Each row comes from the steps of one walk. Every step used is in the known rows, and no mark comes twice. Write the walk behind each row, first mark first.
Known rows
w y t: | -0.82 |  0.49 | -0.47 | -0.64 | -1.44 |  0.05 |  2.04 | -0.67 | -0.23 | -0.29 | -3.69 | -4.49 |  0.90 |  2.33 |  0.67 | -0.98 |  4.21 |  3.10 |  1.08 | -1.69 | -1.86 | -1.04 |  0.28 |
w y r: | -1.44 |  0.93 | -0.17 | -2.13 | -1.45 | -1.38 |  1.71 | -2.53 |  1.47 | -0.82 | -2.44 | -3.06 |  0.24 |  1.62 |  0.71 | -0.89 |  4.87 |  3.93 |  1.69 | -3.59 | -1.47 | -1.98 |  0.19 |
x y t: |  0.18 |  1.13 | -0.44 |  2.51 | -1.36 |  0.19 |  1.90 | -0.77 | -2.42 | -0.45 | -2.49 | -4.51 |  0.38 |  1.19 |  1.21 | -1.29 |  3.91 |  2.45 |  0.65 | -2.47 | -0.84 | -0.64 | -0.38 |
r g t y: |  1.61 |  2.80 | -1.10 | -0.64 |  0.22 |  0.22 |  1.12 | -0.22 |  0.34 | -1.47 | -3.45 |  1.18 |  2.43 |  1.95 |  0.50 | -1.60 |  0.53 |  1.97 | -1.71 | -0.03 | -0.63 | -2.04 | -1.08 |
r g y x: | -0.17 |  0.90 | -0.57 | -0.66 | -1.36 | -0.76 |  2.14 | -2.26 | -1.55 | -0.27 | -2.37 | -0.02 |  1.60 |  0.74 |  0.07 | -1.44 |  1.69 |  3.49 | -0.14 |  0.59 | -1.40 | -3.40 | -0.75 |
z g: |  1.23 |  1.63 | -0.99 |  0.49 |  0.17 | -0.70 |  2.32 |  6.54 | -0.01 | -0.45 | -3.69 | -1.71 |  1.40 |  1.90 |  1.77 | -0.69 |  0.25 |  3.04 |  0.63 | -1.72 | -0.95 | -2.89 |  2.28 |
y r g z: | -0.50 |  1.96 | -0.78 |  0.04 | -1.33 | -2.52 |  2.07 | -1.89 |  0.78 | -1.87 |  0.08 |  0.99 |  3.60 |  0.65 |  1.18 | -1.42 |  2.20 |  3.86 | -0.34 | -1.87 | -1.15 | -3.23 |  0.39 |
w y t g: |  0.12 |  1.17 | -0.45 | -0.50 | -0.65 |  0.24 |  2.14 |  0.11 |  0.21 | -0.84 | -4.17 | -4.67 |  0.89 |  2.63 | -0.03 | -0.83 |  3.60 |  2.24 | -0.60 |  0.20 | -1.31 | -1.20 |  0.10 |
y t g: |  0.83 |  1.88 | -0.84 |  1.49 | -0.32 | -0.69 |  1.64 |  3.31 | -1.39 | -0.99 | -4.14 | -3.97 |  1.70 |  1.75 |  0.40 | -1.03 |  2.40 |  1.67 | -0.67 |  0.82 | -1.07 | -1.80 |  0.18 |
r g t: |  1.26 |  2.82 | -0.93 |  0.31 |  0.03 |  0.15 |  1.10 |  2.16 | -0.84 | -1.29 | -3.99 |  0.42 |  2.10 |  1.55 |  0.79 | -1.71 |  1.52 |  2.76 | -0.51 | -0.84 | -1.11 | -2.41 |  0.30 |
g y: |  0.48 |  1.17 | -1.22 | -0.23 | -0.94 | -1.49 |  2.06 | -0.37 | -0.59 | -0.06 | -1.68 | -0.67 |  0.99 |  2.17 |  0.76 | -1.20 |  1.56 |  2.76 | -0.13 | -1.78 | -0.81 | -2.47 |  0.76 |
r g: |  0.46 |  2.30 | -0.73 | -0.10 | -1.26 | -1.19 |  1.15 |  1.14 |  0.23 | -0.70 | -3.31 | -0.65 |  2.94 |  1.48 |  1.26 | -1.58 |  1.83 |  5.04 |  0.10 | -0.49 | -1.35 | -2.63 |  0.39 |
x y z g t: |  1.73 |  0.94 | -0.26 |  2.85 |  0.78 |  0.48 |  2.87 |  0.11 | -0.88 | -1.40 | -1.85 | -1.65 | -0.80 |  1.58 |  2.42 | -0.47 | -0.22 |  0.09 | -0.12 | -1.79 | -0.25 | -2.34 |  1.74 |
t y z g r: |  1.21 |  0.97 | -1.00 | -0.72 |  0.84 | -1.99 |  2.82 | -0.74 |  1.77 | -1.41 | -0.50 | -0.30 |  0.71 |  2.05 |  1.68 | -0.76 | -3.33 |  0.99 | -1.84 | -0.09 | -1.01 | -4.68 |  0.11 |
z g t y: |  2.28 |  2.16 | -1.42 |  0.01 |  1.58 |  0.58 |  2.37 |  5.14 |  0.22 | -1.18 | -3.80 | -0.24 |  0.96 |  2.52 |  0.98 | -0.64 | -1.08 |  0.14 | -1.02 | -1.36 | -0.39 | -2.35 |  0.84 |
g y w: |  0.16 | -0.17 | -1.40 | -0.72 | -0.71 | -2.86 |  1.23 | -0.94 | -1.12 | -0.08 | -1.02 | -0.74 |  0.74 |  1.93 |  1.01 | -1.36 |  1.77 |  4.17 | -0.20 | -1.23 | -0.46 | -1.85 |  1.46 |
z g t: |  1.88 |  2.18 | -1.09 |  1.05 |  1.51 |  0.28 |  2.13 |  7.65 | -0.71 | -1.03 | -3.98 | -0.88 |  0.50 |  2.17 |  1.25 | -0.70 | -0.36 |  0.80 |  0.09 | -2.03 | -0.81 | -2.64 |  2.18 |
w y: | -0.48 |  1.28 | -0.68 | -1.76 | -1.28 | -0.04 |  1.56 | -0.78 |  1.54 |  0.07 | -3.66 | -2.23 |  0.16 |  2.53 |  0.82 | -1.05 |  2.95 |  4.36 |  1.19 | -1.95 | -1.26 | -1.63 |  1.61 |
x y g r: |  0.57 |  1.62 | -0.56 |  0.58 | -0.67 | -1.30 |  1.94 | -1.40 | -0.14 | -1.50 |  0.10 | -3.13 | -0.96 |  1.22 |  1.10 | -0.98 |  2.48 |  3.43 | -1.40 | -2.44 | -0.87 | -3.34 | -2.09 |
g r: |  0.41 |  2.52 | -1.34 | -0.54 | -0.14 | -1.81 |  1.17 |  1.81 |  0.01 | -0.43 | -1.57 | -0.70 | -0.30 |  1.78 |  0.31 | -1.78 | -0.46 |  3.12 | -0.20 | -1.83 | -1.17 | -3.45 |  0.23 |

Write each row's walk
|  0.66 |  0.35 | -0.57 |  1.18 | -0.32 | -1.39 |  2.57 |  2.52 |  0.49 | -0.88 | -2.61 | -2.16 |  1.43 |  1.70 |  2.79 | -0.38 | -0.56 |  2.43 |  0.41 | -0.58 | -1.17 | -3.76 |  2.66 | | y z g
| -0.24 |  1.88 | -0.38 |  1.33 | -1.68 | -1.64 |  2.36 | -5.06 |  0.58 | -1.86 |  1.12 |  0.39 |  2.24 |  0.31 |  1.47 | -1.41 |  2.75 |  3.90 | -0.48 | -2.96 | -0.44 | -2.19 | -0.53 | | x y r g z
|  0.29 |  1.09 | -0.38 |  1.36 | -1.41 | -0.52 |  2.01 | -0.73 | -0.20 | -1.10 | -1.70 | -4.12 |  0.34 |  1.20 |  1.72 | -0.52 |  4.39 |  3.99 | -0.19 | -2.10 | -0.52 | -2.09 | -0.75 | | x y g
|  1.33 |  2.21 | -1.30 | -0.24 |  1.06 | -1.59 |  2.15 |  5.84 |  0.08 | -0.76 | -1.87 | -0.92 | -0.03 |  1.96 |  0.73 | -1.18 | -1.90 |  2.48 | -0.57 | -2.30 | -1.33 | -4.08 |  0.89 | | z g r
|  0.46 |  2.29 | -1.19 |  0.45 | -1.17 | -1.22 |  1.88 | -0.07 |  0.97 | -1.02 | -1.35 |  1.95 |  3.57 |  1.47 |  1.48 | -1.54 |  0.12 |  4.40 | -0.87 | -0.51 | -0.86 | -3.03 |  1.53 | | r g z
|  0.31 |  1.79 | -1.14 | -0.36 |  0.28 |  0.99 |  1.55 |  0.37 | -1.15 | -0.50 | -3.99 | -0.50 | -0.58 |  1.27 | -0.25 | -1.17 |  0.36 | -0.04 |  0.22 |  0.26 | -0.55 | -2.41 | -0.37 | | g t y x
| -0.13 |  2.04 | -1.02 | -0.90 | -1.18 | -2.23 |  2.28 | -3.97 |  1.93 | -2.09 |  0.40 |  1.69 |  4.18 |  0.88 |  1.01 | -1.37 |  1.32 |  3.31 | -1.59 | -1.20 | -0.66 | -2.95 | -0.91 | | t y r g z
|  1.03 | -0.47 | -1.21 | -0.49 |  0.47 | -2.54 |  2.26 |  3.18 | -1.02 | -0.38 | -1.22 | -1.09 |  1.20 |  2.13 |  1.74 | -0.72 |  0.01 |  3.55 | -0.62 | -1.48 | -0.54 | -2.32 |  2.19 | | z g y w
| -1.36 |  1.24 | -0.34 | -1.83 | -1.65 | -1.49 |  2.42 | -5.33 |  2.50 | -1.64 | -0.09 |  0.35 |  2.82 |  1.45 |  0.94 | -1.11 |  3.46 |  4.51 | -0.26 | -2.29 | -1.40 | -2.57 |  0.19 | | w y r g z
|  0.53 |  0.23 | -0.83 | -0.14 |  0.14 | -0.43 |  3.41 |  3.01 | -1.63 |  0.00 | -2.17 | -1.15 |  0.09 |  1.27 |  0.64 | -0.56 |  0.19 |  1.72 |  0.37 | -0.69 | -1.13 | -3.52 |  1.01 | | z g y x
|  1.30 |  0.15 | -0.93 |  1.14 |  0.02 | -0.89 |  3.55 |  3.74 | -2.31 | -0.67 | -2.31 | -2.93 |  2.03 |  1.90 |  1.11 | -0.57 |  1.43 |  0.52 | -0.77 | -1.80 | -1.42 | -2.40 |  0.41 | | z g y t
|  1.24 |  1.50 | -1.06 | -0.15 |  1.57 |  1.26 |  2.59 |  4.54 | -1.04 | -0.85 | -4.27 | -0.63 | -0.26 |  1.41 |  0.42 | -0.56 | -1.04 | -0.39 | -0.22 | -0.01 | -0.66 | -2.93 |  0.12 | | z g t y x
|  1.11 |  0.40 | -0.74 |  0.11 | -0.07 | -1.13 |  2.69 | -0.04 |  1.69 | -1.08 | -2.38 | -1.42 |  1.97 |  2.02 |  2.48 | -0.27 | -1.32 |  1.65 | -0.66 |  0.36 | -0.76 | -3.44 |  1.27 | | t y z g
|  0.13 |  1.15 | -0.87 |  0.16 | -0.58 |  0.01 |  2.92 | -0.84 |  1.29 | -1.03 | -2.47 | -2.24 |  1.52 |  2.68 |  0.17 | -0.69 |  2.09 |  1.42 | -1.53 |  0.37 | -0.80 | -1.39 |  1.33 | | w y t g z
| -0.78 |  0.42 | -0.35 | -1.84 | -1.40 | -0.57 |  2.13 | -0.36 |  1.68 | -0.93 | -2.87 | -4.12 |  1.09 |  2.18 |  1.28 | -0.27 |  4.83 |  4.67 |  0.05 | -1.53 | -1.46 | -2.53 |  0.02 | | w y g
|  0.23 |  0.39 | -1.00 |  0.85 | -1.02 | -0.98 |  2.45 | -0.26 | -2.27 | -0.44 | -2.25 | -2.72 |  1.74 |  1.83 |  0.57 | -1.21 |  2.93 |  1.49 | -0.29 | -1.54 | -1.30 | -1.82 | -0.34 | | g y t
|  1.29 |  1.80 | -0.47 |  2.66 | -0.62 |  0.21 |  2.02 | -0.01 | -1.82 | -1.01 | -3.17 | -4.70 |  0.19 |  1.49 |  0.65 | -1.06 |  3.37 |  1.56 | -0.88 | -0.33 | -0.29 | -0.66 | -0.66 | | x y t g
|  0.44 |  0.56 | -0.62 | -0.24 |  0.06 | -2.23 |  3.24 |  1.98 | -0.50 | -1.28 | -0.79 | -1.61 |  1.44 |  1.42 |  1.24 | -0.50 |  2.29 |  1.88 | -0.05 | -3.52 | -1.12 | -3.23 |  0.35 | | z g y r
| -0.33 |  1.38 | -0.98 | -0.97 | -0.97 |  0.00 |  1.62 | -0.48 | -0.26 |  0.03 | -3.58 | -1.29 |  0.37 |  0.99 |  0.21 | -1.09 |  0.67 |  2.53 |  0.72 |  0.52 | -0.82 | -2.66 | -0.23 | | t y x
|  0.45 |  1.53 | -0.65 | -0.49 | -0.41 | -2.49 |  2.29 | -1.28 |  0.07 | -1.52 | -1.10 | -1.75 |  1.11 |  1.38 | -0.18 | -0.89 |  3.09 |  1.37 | -1.25 | -1.08 | -0.51 | -2.83 | -0.53 | | t g y r
|  1.25 |  2.57 | -1.50 |  1.00 | -0.28 | -1.01 |  2.11 |  2.26 |  1.52 | -0.91 | -2.19 |  0.50 |  1.58 |  2.09 |  0.63 | -0.97 | -0.89 |  1.96 | -1.43 |  0.37 |  0.04 | -2.69 |  2.60 | | t g z
|  0.93 |  1.85 | -1.30 |  2.06 | -0.31 | -0.79 |  2.55 |  2.16 | -0.38 | -1.26 | -2.26 | -1.62 |  2.43 |  1.86 |  0.44 | -0.92 |  0.70 |  0.87 | -1.79 |  0.66 | -0.57 | -2.03 |  1.46 | | y t g z
|  1.21 |  1.73 | -0.89 |  3.23 | -0.60 |  0.05 |  2.80 | -1.20 | -0.85 | -1.23 | -1.13 | -2.25 |  0.93 |  1.56 |  0.72 | -1.00 |  1.53 |  0.92 | -1.72 | -0.50 |  0.12 | -0.92 |  0.77 | | x y t g z
|  0.14 |  0.48 | -0.83 |  1.04 | -1.20 | -1.65 |  0.77 | -1.42 | -1.21 | -0.11 | -1.35 | -2.41 | -0.73 |  1.27 |  1.65 | -1.42 |  2.43 |  5.31 |  0.71 | -2.33 |  0.04 | -0.50 |  1.43 | | x y w
|  0.58 |  0.16 | -0.24 | -0.38 |  0.81 |  0.30 |  2.91 |  0.22 |  1.09 | -1.22 | -3.23 | -1.67 | -0.35 |  2.76 |  2.02 | -0.15 |  0.23 |  0.64 |  0.07 | -1.27 | -1.24 | -2.84 |  2.56 | | w y z g t
|  0.01 |  0.30 | -0.37 | -1.58 |  0.38 | -1.34 |  2.96 | -1.37 |  2.24 | -0.98 | -0.74 | -1.66 | -0.75 |  2.48 |  1.64 | -0.59 | -1.28 |  2.42 | -0.52 | -1.30 | -1.72 | -4.18 |  1.24 | | w y z g r
|  0.06 | -0.04 | -0.78 |  0.38 | -1.36 | -2.00 |  2.45 | -4.84 | -0.10 | -0.49 | -0.66 | -0.87 |  1.00 |  1.77 |  1.70 | -0.88 |  0.88 |  1.96 | -0.24 | -0.41 | -0.98 | -3.21 |  1.47 | | g y z
| -0.62 |  1.05 | -0.64 | -2.58 | -0.67 | -1.22 |  2.00 | -1.30 |  1.71 | -1.22 | -1.01 | -3.09 | -0.38 |  2.36 |  0.56 | -0.74 |  2.96 |  4.05 | -1.16 | -1.69 | -1.77 | -3.74 | -1.30 | | w y g r
|  0.02 |  0.72 | -0.84 | -0.21 | -1.30 | -1.35 |  1.70 | -4.03 |  1.48 | -0.73 | -2.16 | -1.27 |  1.61 |  1.94 |  1.87 | -0.84 | -0.06 |  2.25 | -0.39 |  0.48 | -0.71 | -2.97 |  0.71 | | t y z
